Each row was made from one path, in order. Every step used is in the known rows, and no mark comes twice. Write each row's path.
Known rows
zubug-nisen-rufal-kovis-danum: [-15.6  25.7 -35.8 -14.6  -2.8 -28.4 -35.1 -10.6 -16.3 -29.9   8.3  20.4
 -26.5  -0.2 -32.6 -10.0  59.1 -21.1  -5.8  -2.6]
rufal-kovis-danum-kozip-zubug-nisen: [  4.6  13.0 -35.7  -7.7  39.4 -28.0  -2.5 -45.9 -14.3 -47.4 -18.3   3.9
 -34.0  -0.3 -19.3 -22.9  15.1 -42.4  -2.5  -4.9]
nisen-rufal-kovis-danum-kozip: [ -8.2  31.1 -45.9 -13.2  13.4 -43.6 -30.4 -44.9   7.9 -10.8  -7.9  20.1
  -7.2   5.9 -48.4 -23.6  27.2 -48.4 -25.7  -8.4]
kovis-danum: [ 12.4  13.6 -16.5 -21.9   2.0  -1.6 -10.1 -45.6  14.4  -1.4  -1.1  20.9
 -24.5 -16.8  -9.0  10.6  13.5 -20.5  -5.7 -16.9]
nunur-kozip: [ 13.4  13.3  -9.7  -5.4  34.9   5.0 -23.0 -25.5  14.5   5.0  -6.4  -2.8
 -22.1 -12.3 -17.9   5.3  19.3   6.2   5.7   4.6]
kovis-danum-nisen: [  6.9  18.8 -17.6 -46.3  -5.2  -4.6  -5.2 -54.3   2.9 -10.7  -7.8  -3.6
 -34.4 -14.5 -45.9  30.8  30.7 -30.0   7.3  -9.1]
rufal-kovis-danum-kozip: [  5.1  13.0 -43.2 -26.9  30.9 -39.5  -7.5 -43.9  10.7 -25.8  -9.2   5.2
 -16.6   6.3 -30.8 -23.2   7.4 -46.9 -10.4 -22.8]
kovis-danum-nisen-nunur-kozip: [ 32.8  22.8 -12.1 -28.1  21.5  21.1 -26.7 -67.5  15.0  11.5 -23.0  -7.1
 -46.2 -18.5 -56.2   8.4  24.2   1.7  10.9 -18.3]
nisen-kozip-zubug: [  8.6  -2.1  13.5  11.1  20.5  13.8   2.3 -36.6 -14.9 -21.9 -15.1  13.7
 -14.0   5.2 -23.2  -4.4 -23.1 -10.2   2.9   7.6]
rufal-kovis-danum: [  1.6   8.2 -42.0 -25.2   7.9 -11.8  -2.2 -37.4   9.7 -22.9  -4.2  12.8
 -24.2   9.0 -19.5 -13.4  30.1 -28.9   6.5 -24.8]
nunur-kozip-zubug-nisen: [  9.7  13.9   2.6  17.5  44.6  14.5 -16.8 -28.4 -11.8 -21.7 -19.6  -5.8
 -41.4 -16.5  -2.1   7.7  28.1   7.4  14.5  25.7]
kozip-zubug-nisen-nunur: [ 12.2 -23.9  20.3  27.6  23.3  26.4   2.7 -27.6 -25.1 -22.2 -28.2  12.0
 -16.5 -12.5   1.0 -21.6  11.4  18.2  17.8  13.1]
zubug-nisen: [ -4.5  -8.6   1.9 -12.5   7.0 -11.3  -9.1   7.6 -18.8 -29.9   7.2   3.1
 -14.9 -13.1 -10.5   6.1  26.7   5.6   8.3  10.5]
kovis-danum-nisen-zubug: [ -4.2  19.7   0.4 -34.3  10.0  12.9   8.6 -56.0  -5.3 -16.3 -11.7 -12.2
 -23.4 -12.4 -41.1   4.7  55.0 -21.6   9.8  -2.1]
zubug-nisen-kozip-nunur: [ 12.5   8.5  24.2  18.9  22.6  -3.0 -22.0  10.2 -32.1 -30.7   6.1  12.6
 -25.2 -17.1 -34.3   3.7 -18.5  -0.3  -3.2  -4.2]
danum-kozip-zubug-nisen-rufal-kovis: [-11.9   8.8 -14.5  18.9  38.6 -41.2 -12.0 -28.1 -27.4 -40.4 -23.2   4.5
  -7.9  -0.3 -28.2 -26.8  19.0 -38.8 -10.4  27.0]
nunur-kozip-zubug: [ 14.2  11.7  -1.7  16.0  43.7  22.3  -8.3 -48.7   6.8  -3.8 -28.7  -0.7
 -29.4 -11.6  -2.5   1.7  17.2  -1.0  10.3  18.4]
danum-nisen-nunur-kozip-zubug: [ 22.0  -1.6   9.6   2.3  35.3  32.6  -5.5 -60.1  -1.9   1.1 -43.4 -18.3
 -30.8  -9.7 -48.7  -2.9  25.3  12.4  25.4  11.6]
danum-kozip: [  8.0  -3.1  -5.5 -10.8  33.0 -37.4  -3.8 -28.2   4.0  -9.8  -9.9   0.4
   7.7  -8.6 -26.8  -7.0 -15.7 -27.2 -15.0   6.7]

Write each row's path
[ 28.3  -5.2   3.2  10.2  37.8  27.2 -25.3 -32.5  17.0  20.3 -22.4   5.6
 -12.9  -9.8 -25.3 -23.6   6.7  33.6  10.1  -7.2]
nisen-nunur-kozip
[ 19.1  16.0 -39.3 -30.9  27.4   9.1 -19.1 -56.2  12.5 -10.4 -23.2 -13.4
 -44.1   6.9 -60.9 -16.2  42.3  -9.0  19.7 -25.7]
rufal-kovis-danum-nisen-nunur-kozip
[-18.2   3.9 -13.7  19.8  11.3  -9.0  -8.2 -20.2 -30.6 -38.9 -17.1  14.1
 -19.2   6.2 -13.3 -18.8  53.5 -17.4   8.4  25.8]
kozip-zubug-nisen-rufal-kovis
[ -4.2  29.9 -38.0   5.1  21.7 -31.3 -20.4 -64.4  -1.5 -16.4 -25.7  22.3
 -15.8   4.6 -34.1 -26.2  27.5 -55.1 -22.7   3.1]
nisen-rufal-kovis-danum-kozip-zubug
[  8.5 -18.5   7.9 -21.9   2.5  14.1   1.6 -33.8  -4.5  -0.5 -23.1 -11.6
  -6.0  -2.1 -56.8  -3.3  22.3   9.7  19.9  -1.4]
danum-nisen-nunur
[ 11.4 -22.9  12.5   3.3  12.5   7.2 -12.6   0.5 -16.9 -14.6  -6.1  10.3
  -8.1 -14.0 -18.2 -19.8  14.9  30.5  12.0  -2.5]
zubug-nisen-nunur
[ -2.8  35.2 -19.8 -38.0 -17.2 -11.7 -26.8 -57.4   1.9  -0.4  -5.4  10.3
 -29.8 -12.9 -58.4  28.6  47.1 -37.1  -8.6  -1.0]
kovis-danum-nisen-rufal
[-15.5  14.1  -6.3 -29.8 -14.8 -15.6 -15.4 -31.9 -10.0  -4.6  -8.1  -1.9
  -5.2  -1.8 -65.1  21.1  50.3 -22.4   0.3  20.3]
danum-nisen-rufal
[  4.0  37.0 -34.2  17.0  24.9 -37.7 -34.9 -47.4   1.6  -5.8 -16.1  28.6
 -16.3  -4.8 -44.1 -19.8  15.5 -57.1 -31.3 -14.9]
nisen-rufal-kovis-danum-kozip-nunur
[ 22.4  -4.0   6.9  10.3  35.3  15.5 -32.8  -4.7  -6.4  -4.7 -11.4  -1.6
 -24.3 -16.7 -24.8 -17.0  20.5  40.6  14.3   2.4]
zubug-nisen-nunur-kozip
[ 15.9  17.7 -34.2   5.4  39.0 -28.8  -9.3 -46.6   6.9 -20.1 -18.9  13.0
 -26.5  -4.7 -29.0 -18.3  -4.5 -55.0 -15.9 -29.0]
rufal-kovis-danum-kozip-nunur
[ 22.8   0.1   2.3 -17.4  27.1  20.4 -17.0 -42.3   5.0   8.3 -26.0 -22.6
 -23.7  -8.2 -63.4   0.5  25.5  17.5  21.0   0.3]
danum-nisen-nunur-kozip
[  2.1   0.7  10.4 -13.2  12.7 -11.4 -21.3  12.1 -28.5 -36.4  16.7   3.4
 -16.9  -4.2 -36.4   3.4  -4.5   6.5   3.0   3.0]
zubug-nisen-kozip
[-18.6  -4.6  17.7 -23.6  12.7  10.7  22.2 -30.2 -19.7 -22.2 -17.0 -27.0
   0.4  -0.2 -42.0  -3.8  60.7  -8.7  21.9  17.9]
danum-nisen-zubug
[ 30.8  -7.3   9.9  31.2  45.2  43.3 -14.3 -53.3   8.3  14.5 -41.1   6.4
 -20.3  -9.7 -10.6 -27.9   3.6  26.0  14.2   4.9]
nisen-nunur-kozip-zubug
[ -2.6  12.7 -43.3 -49.1   0.7 -15.4   1.6 -45.2   2.3 -29.4  -8.1  -8.8
 -34.5   9.8 -49.6   1.1  45.4 -37.0  15.2 -20.1]
rufal-kovis-danum-nisen
[ 19.2   2.7  10.6  26.3  44.9 -26.9  -6.1 -29.9  -2.2  -3.3 -21.6   8.6
  -2.4 -22.9 -22.5  -1.7 -31.2 -36.8 -19.2  -2.4]
danum-kozip-nunur
[-10.9  30.1 -36.2 -12.5  18.9 -51.1 -38.3 -17.0 -16.4 -32.4   2.0  12.8
 -20.3  -4.3 -43.7 -17.7  37.1 -35.3 -20.2   1.5]
zubug-nisen-rufal-kovis-danum-kozip
[-13.3  26.4 -44.3 -12.0  -6.3 -21.5 -28.2 -38.5   5.9  -7.1  -2.6  28.5
 -14.3  10.0 -37.4 -17.8  49.6 -35.3 -11.6  -9.9]
nisen-rufal-kovis-danum
[-24.8   7.6 -26.3  -5.3  -1.4 -30.3 -26.9   8.9 -22.6 -32.9   4.9  10.7
 -10.4   7.7 -33.9 -15.4  59.8 -10.7   1.9  12.9]
zubug-nisen-rufal-kovis
[ 20.9  19.6 -19.1 -22.8  26.3 -28.3 -14.2 -53.7  15.4  -4.5  -9.0  14.2
 -17.2 -21.0 -24.4   2.3 -13.2 -38.0 -21.7 -15.5]
kovis-danum-kozip
[ -9.9  23.6 -24.8  10.9   8.1  -6.3 -15.5 -39.5 -23.5 -35.3 -16.6  23.9
 -36.1  -2.5 -11.9 -12.5  52.2 -28.1   0.7  11.0]
kozip-zubug-nisen-rufal-kovis-danum
